Each row comes from the steps of one path. Every step used is in the known rows, and no mark comes twice. Write the path behind each row, first mark first.
Known rows
lonizi zoku guli: [-1.084 -0.320 -0.487 -2.352  1.094  0.945 -0.369 -0.234  1.378  0.464
  0.251  0.604 -0.589 -0.059  2.078 -0.886 -0.612  3.073 -1.576  0.546
  0.829 -0.714]
zoku fevib bepazo: [-0.215 -0.409  0.540 -0.985  1.484  0.103 -0.175  0.064  1.162  0.091
 -0.103 -1.467  0.591  0.463  3.960 -0.918  0.877 -0.913 -1.108  0.221
  0.507  0.487]
zoku fevib: [ 0.315 -1.985 -0.294 -0.167  2.284  0.080 -1.496 -0.265  0.953  0.220
  0.512  0.057  1.523 -1.040  3.103 -0.906  0.372 -0.668 -1.191  0.121
 -0.851  0.843]
bepazo lonizi zoku fevib tula: [-0.875  1.593 -0.005 -0.600 -0.110 -0.110  0.873 -0.206 -1.943  0.929
  1.163  2.115  0.469 -0.841  1.465 -1.911 -0.990  2.509  0.545  1.936
 -2.102  0.548]
guli bepazo lonizi zoku fevib: [ 0.003  3.292 -1.784 -0.784 -1.741  0.534  1.952  0.548  0.965  2.073
  0.128  0.126  1.981 -0.987  0.738 -0.302  0.776  0.662  1.208  2.691
 -0.024  1.419]
bepazo guli fevib: [-0.389  0.355 -2.397 -3.074 -2.411  1.603  0.805 -0.404  1.989  0.625
 -1.480 -1.625  2.432 -0.190  2.096 -1.491  2.058 -1.254 -0.728 -0.966
 -2.254 -1.836]
tula zoku bepazo: [-1.074 -1.773  0.107 -1.048  3.041 -3.069  0.768  1.922  5.521 -0.893
  0.466 -0.408  0.210 -1.651  0.783 -0.619 -1.019 -0.610 -0.475  0.430
  0.299  3.212]
bepazo lonizi zoku fevib guli: [-1.177  2.159 -0.385 -0.757 -0.058 -0.692  1.939 -0.419 -1.625  0.988
  2.022  1.492  1.282 -1.000  1.740 -1.728 -0.640  2.253  0.731  1.204
 -1.767  0.333]
fevib tula zoku lonizi bepazo guli: [ 0.055 -1.084  0.629 -1.537  1.241  0.036 -0.724  0.389  2.417 -1.704
 -2.353 -0.140 -1.945 -0.182 -0.181 -0.015 -0.731 -0.977 -0.132  0.184
 -0.956  2.417]
lonizi bepazo guli fevib tula zoku: [-1.777 -0.444 -0.734 -2.105 -1.413  1.314 -2.364  0.461  1.359  0.706
 -0.946 -1.750 -0.154  1.025  0.700  0.748  0.034 -0.690 -0.226  0.662
 -1.806  0.688]
tula zoku lonizi bepazo guli fevib: [-1.033 -2.043 -0.047 -1.597  2.135  0.158  0.161  2.498  4.784  0.028
 -0.957 -0.500 -0.171 -0.786  0.371  0.494 -0.463 -0.947 -0.459  0.226
  0.191  0.592]
bepazo guli fevib tula zoku lonizi: [ 0.278 -0.282 -1.421 -2.539 -1.456  1.498  1.216 -0.869  2.124 -0.411
 -2.335 -1.811  1.533 -0.163  1.389 -1.491  1.985 -2.009 -0.205 -0.437
 -2.382 -0.519]
bepazo lonizi: [-1.506  1.719 -0.283 -1.518 -0.749 -0.461  1.342  2.360 -0.249  1.009
 -0.056  2.425  0.405 -1.456  1.089 -0.723 -1.200  1.963 -0.225  0.611
 -1.216 -0.689]
lonizi zoku guli fevib: [-1.229 -0.099 -0.985 -2.113  0.040  1.755 -0.305 -0.548  0.854  1.377
  0.058 -0.276  0.418 -0.054  2.896 -0.919  0.572  2.252 -1.585  1.309
  0.816 -0.933]
tula zoku lonizi bepazo guli: [-0.906 -2.171  0.387 -1.691  2.873 -0.391  0.143  2.746  5.291 -0.570
 -0.830  0.176 -0.904 -0.835 -0.177  0.567 -1.313 -0.448 -0.502 -0.307
  0.168  0.831]
fevib tula zoku: [ 0.168 -0.057 -0.404 -1.511  0.456 -1.485 -0.837  0.156  2.331 -1.519
 -2.129  0.245 -1.568 -0.755  0.727 -0.943 -1.055 -0.795 -0.859  0.489
 -0.599  3.016]
zoku fevib guli bepazo lonizi: [ 0.709  1.058 -0.862  0.174  0.657 -1.104  1.707 -2.017 -0.195  0.008
  1.191 -1.943  3.182 -1.098  2.635 -0.479  1.889 -1.894  0.948  0.516
 -0.857  2.497]
guli bepazo lonizi: [-0.199  3.425 -1.761 -1.278 -2.385  0.311  2.121  1.940  1.661  1.876
 -1.062  0.188  1.520 -1.314  0.397  0.423  0.614  0.133  0.864  1.965
  0.441  1.070]
guli bepazo lonizi zoku fevib tula: [ 0.275  3.404 -1.481 -0.581 -1.999  0.611  1.756 -0.107  0.254  1.666
 -0.423  0.020  1.481 -0.816  0.602 -0.436  0.852  0.391  1.444  3.016
 -0.368  2.140]
lonizi bepazo: [-2.687 -0.495 -0.186 -1.565  0.271  1.285 -3.796  2.658  1.597  1.266
 -0.124  0.429 -1.628  0.337  0.758  2.119 -1.436  0.928 -1.340  0.321
  0.492  0.627]
bepazo guli fevib tula zoku: [ 0.203  0.269 -1.911 -2.805 -2.363  0.816  0.971 -1.323  1.867 -0.388
 -2.132 -2.001  1.876  0.015  1.736 -1.943  1.784 -1.869 -0.327 -0.339
 -2.767 -0.292]
tula zoku fevib guli bepazo: [ 0.735 -0.522 -1.058 -0.556  2.000 -3.266  1.515 -0.676  3.873 -0.869
  0.660 -1.956  2.100 -1.407  1.836 -1.036  0.184 -2.171  0.198  0.386
 -0.168  3.408]

Write each row's path
[-2.094  2.915 -0.945 -2.119 -3.193  1.588  1.628  1.796  0.297  2.411
 -1.331 -1.553  1.167  0.422  3.829 -0.547  2.046 -0.694 -0.962  1.522
  0.918 -1.371]
guli fevib bepazo lonizi
[ 0.750  0.250  0.511 -1.252  0.140 -1.557  0.829 -0.406  1.136 -1.391
 -2.438 -0.713 -0.805 -0.606  0.833 -0.617 -0.596 -0.269  0.199  1.797
 -0.493  2.933]
fevib tula zoku guli bepazo lonizi
[-0.470 -1.193  0.179 -2.182  1.032 -1.692  1.446  1.134  3.827 -0.151
 -1.498 -2.246  0.524 -0.398  3.000 -0.696  0.036 -0.345 -1.407  1.027
  1.227  0.367]
tula zoku guli fevib bepazo
[ 0.338 -0.575 -0.004 -1.640  1.164 -2.531  2.230  1.289  3.826 -0.313
 -1.163 -1.070  0.849 -1.353  1.233 -0.354 -0.801  0.410 -0.102  1.561
  0.661  1.412]
tula zoku guli bepazo lonizi
[-0.251  3.609 -2.452 -1.770 -1.630 -0.892  2.477 -0.801  2.296 -0.146
 -0.134 -2.361  1.806 -0.901  1.226  0.776  1.977 -2.163  0.403 -0.899
  1.240  2.458]
fevib guli bepazo
[-2.277  3.305 -1.183 -2.144 -3.295  1.845  1.693  1.424  0.163  2.638
 -0.794 -1.282  1.000  0.637  3.757 -0.861  1.920 -0.023 -0.825  1.847
  0.972 -1.372]
guli fevib bepazo lonizi zoku
[-0.483  3.986 -2.110 -1.328 -2.476  0.675  2.138  1.330  1.480  2.202
 -0.342  0.482  1.364 -0.988  0.214 -0.029  0.478  1.041  1.043  2.392
  0.494  1.082]
guli bepazo lonizi zoku
[-1.094  0.007  0.949 -2.219 -0.714  1.218  1.620  0.562 -0.195  0.952
 -1.843 -2.427  0.801  0.391  4.250 -0.005  1.649  0.685 -1.341  1.369
  1.190 -1.850]
zoku guli fevib bepazo lonizi
[-1.000 -0.297 -0.797 -0.872 -0.904  1.745 -1.284  0.733  1.245  1.039
 -2.051 -1.319  0.220 -0.311  2.066  0.434  1.411 -1.963 -0.842  1.921
 -0.048  1.445]
guli fevib tula zoku lonizi bepazo
[ 0.322 -1.150 -0.014 -1.656  1.935 -2.557  1.416  0.234  4.269 -1.021
 -0.199 -1.776  0.876 -0.161  2.480 -1.919 -0.369 -1.288 -0.491  0.129
 -0.526  1.449]
tula zoku fevib bepazo guli
[-2.075 -0.126  1.306 -0.381  1.769 -1.118  1.391  1.835  1.100  0.174
  1.230  0.714  0.731 -1.627  0.901 -0.238 -0.175  0.879  0.546  0.995
 -0.775  1.980]
zoku bepazo lonizi
[-2.048  3.488  0.567 -2.762 -1.649 -0.153  2.500  2.709  0.970  0.770
 -1.015 -0.070 -1.188  0.826  2.426 -0.572 -0.288  1.185 -0.577  0.328
  1.258 -1.131]
fevib bepazo lonizi
[-1.323 -1.063 -0.269 -1.417  0.617  0.432  0.991 -0.113  2.677 -0.137
  0.226 -2.064  2.127 -0.743  1.545 -0.829  2.154 -1.412  0.133 -0.106
 -1.565  1.145]
zoku bepazo guli fevib
[-1.634  1.663 -0.074 -1.567 -0.915  0.545  1.782  0.652 -1.467  1.717
  0.574  1.374  0.796 -0.790  2.009 -1.278 -0.502  3.286 -0.056  1.998
 -0.977 -1.289]
bepazo lonizi zoku guli fevib
[ 0.662  0.060 -0.825 -0.317  1.632 -3.525  2.338 -0.487  2.891 -0.600
  0.938 -1.475  2.308 -1.528  1.742 -1.209 -0.102 -1.629  0.739  0.900
 -0.660  3.227]
tula zoku fevib guli bepazo lonizi
[-1.882  2.488 -0.661 -1.627 -0.879 -0.006  1.366  1.488 -0.487  1.536
  1.034  2.823  0.006 -1.046  0.919 -1.361 -1.497  3.302  0.037  1.286
 -1.151 -0.661]
bepazo lonizi zoku
[-0.472  4.487 -2.018 -1.537 -2.170 -1.272  3.594 -0.590  0.873  0.180
  0.246 -1.740  2.115 -1.051  0.941  0.527  1.579 -1.375  1.192 -0.255
  0.519  2.156]
fevib guli bepazo lonizi
[-1.891  2.099 -1.467 -2.383 -2.715  2.014  0.542  1.615  1.709  2.109
 -1.725 -2.200  0.879  0.677  4.104 -0.188  2.455 -1.444 -1.725  0.899
  1.811 -1.069]
guli fevib bepazo
[ 0.933 -1.677  0.289  0.121  1.858  0.176 -1.948 -1.658 -0.460 -0.765
 -0.542 -0.280  0.580 -0.634  2.733 -1.140  0.500 -1.167 -0.774  0.686
 -1.539  2.265]
zoku fevib tula
[-1.305 -1.605  0.801 -1.426  1.224  3.908 -1.264  1.810  1.646  0.306
 -1.801 -0.153 -1.125  0.171  0.216  1.890  0.877 -0.702 -0.336 -0.203
 -0.161 -0.504]
zoku lonizi bepazo guli fevib tula
[ 0.471 -1.147 -0.338 -1.832  1.562 -2.235  1.475  1.156  4.816 -0.505
 -1.436 -1.505  0.586 -1.166  1.410 -0.168 -0.540 -0.138 -0.712  1.131
  1.189  1.643]
tula zoku guli bepazo
[-0.414 -1.865 -0.020 -1.467  3.243 -0.944  0.948  3.066  5.651 -0.643
 -1.049  0.929 -0.622 -1.777  0.478 -0.033 -1.111 -0.442 -1.054 -0.342
  1.130  0.892]
tula zoku lonizi
[-1.906 -0.090 -0.712 -2.103 -1.769  2.240 -2.705  0.324  0.397  0.932
 -1.067 -1.575 -0.200  1.142  0.973  1.103  0.447 -0.503 -0.358  0.457
 -1.700  0.156]
lonizi bepazo guli fevib tula
[-1.503  0.446 -0.902 -1.681  0.090  1.127  0.222 -1.387  1.612  0.218
  0.924 -0.622  0.490  0.016  1.165 -1.678  1.016  0.788  0.100  0.915
 -1.173  1.522]
lonizi zoku bepazo guli fevib tula
[-0.622 -0.604  0.453 -2.037  0.633 -1.929  2.259  1.322  2.895  0.038
 -1.237 -1.841  0.688 -0.499  2.829 -0.929 -0.213  0.150 -0.823  1.468
  0.692  0.197]
tula zoku guli fevib bepazo lonizi
[ 0.481 -0.397 -0.098 -1.886  0.355  0.712  0.804  0.426  2.069  0.300
 -2.005 -1.816  0.806 -0.636  2.097  0.971  1.040  0.449 -0.828  1.006
  1.618  0.167]
zoku guli bepazo
[-1.456  0.692 -0.580 -2.473 -0.400  1.797  0.321 -0.357  0.976  1.318
 -0.216 -1.068 -0.096  0.729  3.308 -0.916  0.794  2.123 -1.478  1.329
  1.452 -1.137]
lonizi zoku guli fevib bepazo
[-2.334  4.034  0.326 -2.892 -1.729  0.205  2.516  2.119  0.789  1.012
 -0.281  0.260 -1.359  1.122  2.309 -1.020 -0.487  2.091 -0.367  0.704
  1.316 -1.107]
fevib bepazo lonizi zoku
[-0.288 -1.048  0.780 -1.058  1.638 -0.060 -1.227  0.962  2.370 -1.335
 -2.241  0.349 -2.419 -0.446  0.046  0.450 -1.029 -0.747 -0.458  0.715
 -0.081  2.864]
fevib tula zoku lonizi bepazo
[-1.326  1.790  0.180 -1.435 -1.200  0.602  1.554 -0.046 -2.199  1.263
  0.051  1.210  0.364 -0.544  1.836 -1.326 -0.454  2.973  0.162  2.331
 -1.315 -0.637]
bepazo lonizi zoku guli fevib tula
[-0.740  0.836 -1.731 -1.269 -2.392  2.026 -1.231 -0.083 -0.003  1.243
 -2.219 -1.030  0.867 -0.377  2.950 -0.383  2.057 -1.705 -1.352  1.374
 -0.315  0.683]
guli fevib tula
